Known rows, with every step that occurs:
lukig -> refak: [ -3.4  -4.1   5.1   0.3  -2.6   0.2   8.8   5.9  -0.1 -10.9  -6.6  -7.1
   3.8  -8.9   4.6   7.4   9.3   0.8 -23.8   1.4   5.5  21.7   9.8  -6.1
  -3.8  -8.1]
duviro -> refak: [ 11.7   6.0  14.5  -2.7  -2.6 -10.0  10.1  10.0   4.7  -1.6  10.6  -7.3
  -1.1 -11.7  16.8 -17.5   6.9   2.7   3.9  -0.8  13.2  12.9   0.9   0.3
   6.2  -5.5]
duviro -> refak -> sipapes -> mife: [ -4.8  16.3   3.8  -1.0  -4.2 -20.1  26.9   7.8   3.4  -7.0   9.4 -24.9
  -4.5 -11.9  32.3 -29.8  -8.7   5.3   5.5  -4.6  -7.9  31.8 -12.5 -13.9
   2.7  11.0]
duviro -> refak -> sipapes -> mife -> miri: [ -3.4  17.3   3.4   2.1  -5.3 -17.6  28.9   9.7   4.0  -4.9   5.7 -25.2
  -3.9 -13.8  35.5 -36.5 -14.8   5.3  16.3  -8.0  -9.0  33.9 -10.9 -18.7
  -1.7  14.3]
mife -> sipapes: [ -6.9   0.6 -20.2  27.1   1.5   2.0   5.5  -8.5   0.0  -2.1  -2.6  -1.0
   1.8  -5.2   1.9 -23.3   4.0   3.0 -16.3  -4.7 -16.1   6.2  -4.6   9.6
  -1.3  16.9]
duviro -> refak -> sipapes: [  2.3  10.0  10.5  -2.1  -2.4 -16.2  19.3   4.2   3.6  -5.5  10.6 -18.6
  -3.8 -15.9  34.9 -26.5  -4.0   6.7   4.1  -7.6  -2.1  23.1  -4.1  -4.4
   6.2   8.5]
refak -> lukig -> vomerud: [-17.1   3.8 -16.6   8.8   1.7  -9.8   1.0   4.0   2.6   0.3  -5.5 -12.8
   0.6  -2.9  19.1 -35.9   5.6   3.2 -17.8   0.4   7.4  23.0  -2.1 -19.9
   5.2  17.3]
duviro -> refak -> lukig: [  2.8   7.1  -2.1  -0.3  -2.3 -18.0   7.6   8.7  11.1   0.6  13.3 -10.0
  -1.9 -19.8  27.9 -30.1   5.8   3.6  -5.8  -0.3  22.5  19.9  -4.4 -12.3
  12.9   1.0]
lukig -> vomerud -> sipapes: [  4.5   9.0   1.4  11.1   0.0  -5.3   4.1   5.6 -11.9  -6.7 -18.8 -22.2
   1.4   7.4   2.8 -40.4   5.4   2.1   2.0  -0.5   0.6   2.0   5.9  -4.7
  -3.7  16.9]
vomerud -> sipapes -> mife -> duviro -> refak: [ 11.2  23.3 -11.8  16.4 -10.9 -12.3   6.9   6.5  -1.2  -9.4 -10.7 -31.5
  -3.5   4.2  -7.2 -33.7  -7.9   3.3   6.5  -3.6   5.6   6.6  -8.0  -6.0
   2.6   6.1]
miri -> mife: [ -0.1   9.1 -12.5 -13.0   5.9  -6.6  -3.6   2.0   0.9  -0.8 -10.1  13.2
  -2.8  15.1  16.9   9.0  -3.1  -2.5 -12.3  -6.0  -8.2  -9.9   2.6   0.2
  -0.2  -7.2]
miri -> refak -> duviro: [ -4.2  21.2  18.0  -8.3 -26.0  -4.1   5.6  -4.6  -9.6  -4.7  15.2  11.4
   4.8  18.4  12.6  -4.4  -1.7   0.9 -20.2   5.6   0.7  10.9   2.2   0.1
   5.1  -0.9]
vomerud -> lukig -> refak -> sipapes -> mife -> duviro: [ -1.9   1.9 -23.8   4.6 -14.7   3.6   6.4   4.7  -0.5 -15.0 -11.0 -21.6
  -2.8  -6.4  -1.5  -1.1  -4.2   3.9  -3.2 -14.6  16.0  29.8  -2.4 -21.1
   1.2  15.8]
mife -> miri -> refak: [  4.8  16.9   3.1   1.2 -11.2   2.7   5.8   5.3  -2.7   0.1   1.3  16.7
   3.6  -1.1  15.7  -5.4  -5.0  -0.7   0.7  -4.8  -5.1   5.8   2.2  -4.9
  -9.0   3.0]
sipapes -> refak: [  4.1  -3.1  19.7 -12.3  -8.4  -2.9  12.5   6.2  -6.6   2.1  -4.0 -17.5
  -0.1 -13.2  14.8   7.7   8.5  -1.4  -9.9   3.0 -20.5   7.3   4.1  -0.5
  -0.7  -5.3]
duviro -> refak -> lukig -> vomerud -> sipapes -> mife: [ -0.5  17.8  -7.5   7.6  -3.7 -24.9  16.0  15.7   3.1  -4.7  -0.3 -29.6
  -1.6 -12.3  27.0 -59.6   3.9   4.2  -3.1   1.5  18.3  27.8  -7.2 -22.8
   7.7  14.4]
miri -> refak -> lukig -> mife -> sipapes: [-15.1  22.1 -28.2   8.9 -13.4  -9.5   3.3  -5.4  -0.2  -2.5   8.7  21.9
  -0.8 -12.9  23.5 -17.7  -1.7   2.3 -37.0   3.9  -0.5  19.8 -11.7  -3.4
  -4.1  10.3]
sipapes -> mife -> duviro -> refak: [ -2.1  20.7  -9.5  13.5 -10.5  -6.2  10.6   9.3   6.5  -6.9  -1.9 -24.3
  -3.0   7.7  -3.3 -16.9  -3.8   5.3  -7.6  -4.6  -0.4  33.5 -11.0  -6.8
   3.0   0.3]
miri -> mife -> sipapes -> refak: [ -3.4   7.4 -16.7   0.9   1.6  -6.9   8.9  -0.6  -3.1  -1.6 -14.6   1.5
  -1.4   2.3  28.1  -4.7   5.7  -1.0 -32.0  -7.6 -33.7   0.3   1.2   7.0
  -1.2   2.7]
miri -> mife -> sipapes: [ -6.2   9.6 -29.1   8.9   7.1  -4.7   0.7  -4.3   1.4  -3.1 -12.4  12.5
  -1.2  10.9  18.2 -10.7   0.1  -0.2 -25.9  -9.6 -21.0  -4.9  -1.2   8.3
  -0.8   5.7]
lukig -> refak -> sipapes: [-12.7  -0.3   0.6   0.9  -2.9  -5.7  18.1   0.5  -1.6 -14.7  -6.8 -18.2
   1.3 -13.0  22.9  -0.9  -0.9   4.5 -22.7  -4.9 -10.2  32.1   5.6 -10.6
  -3.9   6.2]
vomerud -> lukig: [ 12.2  -7.3 -14.4  -5.7  -6.8   7.7  -8.7   2.8  -1.7   0.2  -0.1   3.4
  -2.3  -5.3 -11.3   2.5   1.7  -2.0  22.2  -7.2  29.0 -10.6  -1.0  -9.8
   4.3   9.8]
refak -> sipapes -> mife -> lukig -> vomerud: [-30.3  15.5 -19.6  16.9  -3.8 -14.3  21.1  -7.3  -3.6  -6.8  -3.6 -23.4
  -4.9  -7.4  24.3 -31.9 -12.4   4.2   5.5  -9.9 -37.8  29.3 -14.4 -19.6
   0.7  30.2]
sipapes -> refak -> lukig -> vomerud: [ -9.4   0.0   7.1  -5.7  -7.2 -11.6  12.9   8.6  -4.7   2.3  -8.1 -28.3
   0.3 -14.8  29.9 -20.3  13.1   1.4 -23.8   3.3 -14.0  25.1   2.4 -16.3
   3.6   8.3]
mife -> sipapes -> refak: [ -4.3  -1.2  -4.3  18.0  -5.2  -0.5  15.3  -3.6  -5.1  -0.7  -6.4 -15.3
   1.8 -15.6  13.9 -16.5  10.2   1.8 -24.7  -2.2 -32.1  12.2  -1.4  10.0
  -1.8  12.6]

Rows:
[-12.7  19.4  -1.3  11.6  -4.9 -21.3  27.3   4.6   1.4  -7.3   7.9 -26.9
  -4.7 -16.9  36.7 -45.1  -1.8   6.6   6.9  -8.9 -16.6  38.7 -10.0 -15.1
   6.8  20.0] => duviro -> refak -> sipapes -> mife -> lukig -> vomerud
[-22.3  30.3  -8.5   8.0 -14.8 -13.6  20.0  -4.9  -8.1 -10.7   5.7   0.7
  -0.5  -0.9  31.7 -18.8  -2.8   3.2 -21.8  -5.9 -33.0  26.8 -10.5 -11.9
   0.0  22.9] => miri -> refak -> sipapes -> mife -> lukig -> vomerud
[ -9.4  -1.1  16.0  -2.0 -16.7  -1.6  11.2  -0.2  -5.0 -11.0  -0.2 -15.5
   5.5   4.9   5.5  -4.6   1.0   2.1 -19.8   4.9   9.2  30.9  11.1 -10.3
   0.8  -6.8] => lukig -> refak -> duviro
[  4.2  10.5 -23.7  -4.7 -17.0   5.5   1.3   1.2  -6.1  -1.3  -1.1  12.4
  -6.7 -16.1  10.2  -9.0 -19.4   0.4  30.9 -10.5  17.0   9.1  -8.9 -16.0
 -14.3  17.4] => vomerud -> lukig -> mife -> miri -> refak -> sipapes
[  9.1   4.9  -1.3  -1.7  -8.4 -15.8   6.5   2.5  -7.1  -0.5 -11.6 -28.5
  -1.9 -18.8  15.6 -23.5   0.5  -1.0  -3.7   3.3  -3.5  -8.6  -0.8 -11.2
   4.9   7.0] => vomerud -> sipapes -> refak -> lukig
[-21.4  12.3 -12.4   1.1  -2.7 -12.1  21.1  -2.2  -1.9  -6.6  -2.2 -21.9
  -4.0  -0.1  19.8 -15.2 -20.7   3.4   2.0  -4.7 -27.3  23.6 -16.4 -18.1
  -5.1  21.6] => refak -> sipapes -> mife
[ -3.9   7.4 -13.4   4.6  -4.5   4.1   3.5   1.7  -1.7   4.5  -6.6   6.7
  -5.4 -13.3   4.2 -13.6 -22.0   0.1  25.6  -0.6  -1.5  16.0  -6.5  -6.0
 -23.4   0.3] => lukig -> mife -> miri
[  6.6   7.3  14.3   3.2  -5.6  -7.8  11.8   9.6 -16.2  -5.5 -20.9 -32.9
   1.3  -0.6  12.3 -36.1  10.5   1.3  -4.1   1.5 -12.1   6.4   8.6  -5.1
  -4.3  13.3] => lukig -> vomerud -> sipapes -> refak
[-14.9   1.2 -14.3  23.8  -4.2  -6.9  15.7  -0.2  -3.8  -0.8  -9.6 -22.6
   1.9 -17.3  26.3 -40.8  14.2   4.3 -36.1  -1.5 -26.9  27.2  -3.0  -3.2
   1.7  23.4] => mife -> sipapes -> refak -> lukig -> vomerud
[ -1.9  15.6 -22.7  18.6  -5.8 -13.2   5.7  -5.3  -5.0  -3.9  -7.8 -15.8
  -3.7 -10.0  -6.7 -27.7  -8.6  -2.7  19.9  -1.1  -9.5 -11.9 -11.4 -11.0
   3.6  12.5] => vomerud -> sipapes -> mife -> lukig
[-14.2   5.2 -10.5  24.2  -1.7  -2.7   0.1  -8.2  -2.7  -0.4  -2.4  -1.2
  -1.2 -11.4   7.6 -25.3  12.5   1.6   4.4  -7.6 -16.3   9.8   2.3  -2.0
   8.6  13.1] => mife -> lukig -> vomerud
[-18.9   1.4 -14.3  19.3  -5.1  -7.7  10.6 -12.9   2.3  -9.1   0.5  -5.9
  -2.0 -29.8  20.6  -5.3   4.9   3.1  -8.6 -11.3 -21.9  21.3   2.2  -7.0
   8.7   8.6] => mife -> lukig -> refak -> sipapes
[ -7.7  22.9  -8.3   1.8 -11.6  -4.0  16.4   9.6  -2.7  -2.3  -1.1   2.4
   1.8   5.2   7.6  -9.8 -12.5  -2.4   3.6   0.1 -13.0  18.2 -10.6 -18.7
 -12.9   7.5] => sipapes -> mife -> miri -> refak
[  3.6  22.8 -14.6   0.0  -2.0 -11.5   1.6   2.0   7.8  -8.3  -9.7  -7.1
  -6.6  14.7  29.7  -8.6  -4.2   6.6 -21.3 -18.8  -9.8  16.8   2.3   5.1
   9.3  -3.2] => miri -> mife -> duviro -> refak -> sipapes
[ -5.0  16.3 -24.2   9.4   3.8 -12.3  -3.9  -5.0  -3.7  -3.3 -16.8   6.2
  -4.4   4.3  20.2 -21.7   4.4  -1.6  -2.5 -12.1 -18.4 -12.2   5.1  -2.1
   7.3   7.4] => miri -> mife -> lukig -> vomerud -> sipapes
[-12.4  25.1  -0.4   0.8 -20.6  -4.6  18.0   5.9  -5.7  -2.0   3.1  -2.9
   2.9  13.7   8.1 -19.7 -18.1  -1.8   5.2   2.6 -10.4  24.4 -10.2 -21.7
  -9.7   8.1] => sipapes -> mife -> miri -> refak -> duviro
[  4.8  -7.9  -1.4  -6.6 -19.9   6.6   0.0   3.3  -5.6  -8.6  -0.3  -9.2
   2.0  -1.7  -7.2  -1.9   1.9   0.0   6.0  -3.1  35.6  15.3   8.0 -18.5
   4.9   4.2] => vomerud -> lukig -> refak -> duviro
[  0.5  22.8 -19.5   4.5  -0.5 -12.2  -3.7   8.4   8.8  -6.1 -13.2  -8.0
  -4.5  16.6  28.4 -23.3   5.6   6.6 -31.2 -14.6   4.0  23.4   4.3  -2.5
  11.4  -1.9] => miri -> mife -> duviro -> refak -> lukig -> vomerud
[ -2.5  17.8 -10.8   3.8 -10.6  -4.2   3.9   4.0   2.4   2.2   2.9  14.2
   2.6  -7.9  24.2 -16.2  -5.8   0.2  -7.7  -4.3   2.0  10.9  -1.8 -15.1
  -3.1   8.0] => mife -> miri -> refak -> lukig
[  2.4  -7.4 -13.0  -4.2  -9.1   2.9   5.5   3.2  -2.5 -12.0  -6.1 -10.7
  -1.4 -15.7   6.9   2.8   0.6   1.5   4.2 -11.4  20.2  15.8   2.9 -18.2
   1.4  14.5] => vomerud -> lukig -> refak -> sipapes
[  4.7  22.9  -3.2  20.0  -7.4 -10.9  11.6  12.2  -7.2 -11.2 -18.5 -37.6
  -0.6  11.6   2.1 -53.2   3.2   5.8  -2.4  -3.6   1.2  24.1  -0.8  -8.8
  -1.1  16.6] => lukig -> vomerud -> sipapes -> mife -> duviro -> refak
[-10.3   8.1 -26.6   2.6   2.1 -12.3   6.9  -1.5   1.0   0.0 -13.0  -0.2
  -2.2  -2.4  35.5 -13.7   4.3  -0.7 -37.5  -7.0 -27.7   4.3  -2.1  -0.5
   3.3   6.7] => miri -> mife -> sipapes -> refak -> lukig
[-14.1  13.4 -24.9  12.6  -1.3 -17.3   5.7   6.6  -1.8  -3.6 -13.0 -25.8
  -0.5  -1.5  13.0 -52.1  -3.1   2.0  -9.2   2.7   6.8  16.8  -8.4 -27.4
   2.4  23.9] => refak -> lukig -> vomerud -> sipapes -> mife
[-11.4  20.5  -6.3  -0.2 -10.3 -11.1   3.7   3.9  -2.7  -4.8   5.6  10.4
   3.8   1.8  26.9 -19.3  10.2   2.3 -39.2   2.3   4.0  19.5  -0.6 -11.8
   4.2  12.1] => miri -> refak -> lukig -> vomerud
[ 11.2   7.1  21.4  -5.1 -19.7 -10.4  10.7  -1.2 -15.6  -2.5  -7.9 -33.3
   0.2  -1.6   8.0 -23.9  -5.1  -0.8   7.7   5.8  -7.8  -6.7   4.1  -4.1
   3.3   3.0] => vomerud -> sipapes -> refak -> duviro
[  3.9  20.9 -23.1   1.4  -1.9 -12.5  -6.3   5.0  12.3  -4.3  -8.3  -1.4
  -5.6  12.2  24.5 -11.2   1.3   4.8 -28.3 -14.1   6.4  14.4   1.4   0.2
  13.5  -8.1] => miri -> mife -> duviro -> refak -> lukig
[ -7.9  21.0 -19.9  14.9 -10.8 -11.5   8.9   8.4  10.6  -5.6   0.0 -25.5
  -3.8   3.4   3.6 -25.4  -5.0   5.8 -13.5  -4.4   5.2  38.0 -14.6 -15.4
   7.3   4.1] => sipapes -> mife -> duviro -> refak -> lukig
[-19.5  11.2 -22.9  15.6  -4.8  -7.8   8.6  -5.2   2.3  -0.6   3.2  -3.9
  -3.3  -9.0  -2.6  -9.9  -4.9  -2.1  10.2  -1.5 -19.5  10.2 -14.7 -14.3
   3.7   7.9] => sipapes -> mife -> lukig
[ -4.5  27.7   4.8  11.3 -17.7  -9.0  15.8   8.3 -17.0  -8.6 -14.1 -24.0
   4.1  19.9   9.6 -55.3  -8.1   1.5   4.6   2.2  -5.6  18.9  -0.1 -19.0
  -8.8  22.4] => lukig -> vomerud -> sipapes -> mife -> miri -> refak -> duviro
[-19.6  28.7 -10.8   4.2 -15.6 -14.4  17.4  -8.6  -5.0  -8.9  11.5   6.4
  -1.7  -5.4  28.9  -6.1  -6.9   1.9 -17.4  -5.5 -30.3  17.8 -13.0  -9.2
   2.6  16.8] => miri -> refak -> sipapes -> mife -> lukig
[  1.5  16.7  -9.4  21.1  -8.3  -7.2  -0.6   7.3  10.6  -5.8  -2.9 -24.4
  -2.2   1.2  13.6 -36.9   8.9  10.7 -24.0 -11.2  16.0  39.4   2.0  -2.4
  14.6   5.5] => mife -> duviro -> refak -> lukig -> vomerud
[  0.5  -2.0 -18.5   4.1 -21.7   7.1   2.7  -4.4 -10.2   0.9  -1.6  -6.9
  -5.1 -13.7  -2.2 -18.8  -8.2   0.3  17.2  -2.3  11.7  13.5  -7.7  -6.2
  -6.7  15.9] => vomerud -> lukig -> mife -> sipapes -> refak -> duviro
[-14.1   5.6  -6.9  12.0 -16.5  -0.7  14.5  -8.0 -10.2   1.1  -2.6 -10.8
  -3.9 -13.5  11.7 -25.5 -10.5   3.0  -6.5   5.0 -22.5  27.9  -8.2   5.6
 -15.1   7.7] => lukig -> mife -> sipapes -> refak -> duviro
